What can hang from each mark
q_854: q_534 q_694 q_812 q_909
q_746: q_812
q_694: q_758 q_854
q_534: q_854
q_812: q_854 q_909
q_909: q_812 q_854

Every row comes from one small tree of marks. The marks that hang from a mark follow it in brackets, in the order of their numbers. Every link used is in the known rows. Which tree was each row made from?
Known rows
q_909(q_812): 233 -99 157 79 155 143 -62 108 151 169 -98 217 -243 13 164 -221 73
q_534(q_854(q_812)): -126 32 209 192 199 -107 -104 -33 -104 412 -7 0 -468 -83 100 -313 45
q_909(q_812(q_854(q_534 q_694(q_758)))): -64 -35 227 274 188 173 55 -129 140 389 -181 1 -545 13 242 -124 -99
q_534(q_854(q_694)): -89 16 218 314 244 -71 -80 -130 5 517 -193 -114 -480 -118 266 -295 1
q_854(q_534 q_694 q_812(q_909)): -257 102 619 414 6 -155 236 -312 -197 676 -83 -175 -610 231 316 -259 281
q_854(q_534 q_694(q_758) q_909(q_812)): -191 -198 376 331 145 33 144 -201 -178 677 -314 -311 -528 56 211 -242 -68
q_854(q_694 q_812(q_909)): 31 129 488 390 22 -138 190 -164 -90 444 -127 16 -554 202 231 -372 317
q_812(q_854(q_534 q_909)): -212 203 131 241 193 -40 54 -308 109 381 -39 -223 -567 -42 465 -63 -149
q_854(q_534 q_694 q_909): -187 -1 417 357 53 -154 122 -306 -158 719 -231 -384 -429 64 414 -271 39
q_812(q_854(q_909)): -13 219 39 220 204 -32 23 -209 187 218 -65 -86 -524 -60 402 -143 -123
q_694(q_854(q_534)): -78 146 258 121 196 14 13 -155 -24 270 3 -271 -426 -237 301 -75 -194
q_746(q_812(q_854 q_909)): 220 183 245 223 148 106 142 -307 327 197 -12 390 -571 -119 501 -13 188
q_694(q_758): 221 -89 108 155 430 21 -172 -25 111 -5 -151 -181 -453 -205 38 -108 -105
q_812(q_909): 153 143 157 138 277 27 65 -107 242 46 -28 132 -457 68 464 -93 229
q_534(q_854): -56 15 97 164 308 -41 -157 -53 57 331 -74 -31 -423 -164 243 -214 -29
q_909(q_812 q_854(q_534 q_694)): -256 -124 378 236 106 190 68 -80 -33 609 -272 85 -550 112 297 -245 -173

Which tree is each row?
-93 -57 192 323 345 -36 -103 -125 -7 459 -239 -181 -567 -176 166 -256 -79 -> q_534(q_854(q_694(q_758)))
227 52 312 148 150 113 98 -194 208 225 -65 446 -504 -97 430 -97 180 -> q_746(q_812(q_909(q_854)))
-207 10 281 161 248 -10 99 -132 -299 318 -47 -416 -652 -227 -15 -148 -301 -> q_694(q_758 q_854(q_534 q_812 q_909))
65 92 374 330 29 -3 129 -391 110 543 -118 99 -523 -157 426 -121 58 -> q_746(q_812(q_854(q_534 q_694 q_909)))
-186 71 312 169 319 60 123 -156 -168 203 -5 -304 -736 -195 64 -44 -199 -> q_694(q_758 q_854(q_534 q_812(q_909)))
210 52 369 219 117 102 138 -234 185 316 -124 409 -530 -71 450 -138 194 -> q_746(q_812(q_909(q_854(q_694))))
232 106 225 211 83 28 53 -261 197 301 -49 253 -451 -198 368 -118 55 -> q_746(q_812(q_854(q_909)))
1 48 440 374 -76 -234 155 -127 -282 605 -180 -142 -439 152 120 -518 172 -> q_854(q_694 q_812 q_909)
-62 14 244 263 114 146 69 -133 148 429 -151 49 -490 50 313 -148 -41 -> q_909(q_812(q_854(q_534 q_694)))
-207 -58 583 428 108 -159 65 -255 -286 640 -174 -396 -611 39 17 -265 48 -> q_854(q_534 q_694(q_758) q_812)
-261 302 279 400 224 36 252 -448 244 414 -108 -101 -801 119 680 6 67 -> q_812(q_854(q_534 q_694) q_909)
-325 37 490 318 69 -73 46 -203 -199 636 -177 -133 -628 87 236 -305 -116 -> q_909(q_854(q_534 q_694 q_812))
-259 8 586 432 146 -103 205 -305 -217 596 -148 -280 -737 150 175 -201 170 -> q_854(q_534 q_694(q_758) q_812(q_909))
-147 -136 160 282 265 31 8 -63 -90 562 -275 -95 -555 -84 164 -330 -87 -> q_534(q_854(q_694(q_758) q_909(q_812)))
-217 -50 267 338 197 -133 23 -116 -255 617 -197 -183 -617 -51 54 -411 -25 -> q_534(q_854(q_694(q_758) q_812 q_909))
-133 60 221 80 118 80 119 -93 -104 377 -36 -182 -415 -145 296 -148 -200 -> q_694(q_854(q_534 q_909(q_812)))
-264 240 255 411 320 74 234 -444 227 359 -154 -167 -887 64 578 48 -14 -> q_812(q_854(q_534 q_694(q_758)) q_909)
-146 20 315 167 294 15 25 -121 -216 237 -22 -384 -647 -271 -45 -89 -287 -> q_694(q_758 q_854(q_534 q_812))
106 -4 395 236 180 120 136 -280 137 358 -142 292 -612 -105 410 -72 127 -> q_746(q_812(q_909(q_854(q_534 q_694(q_758)))))
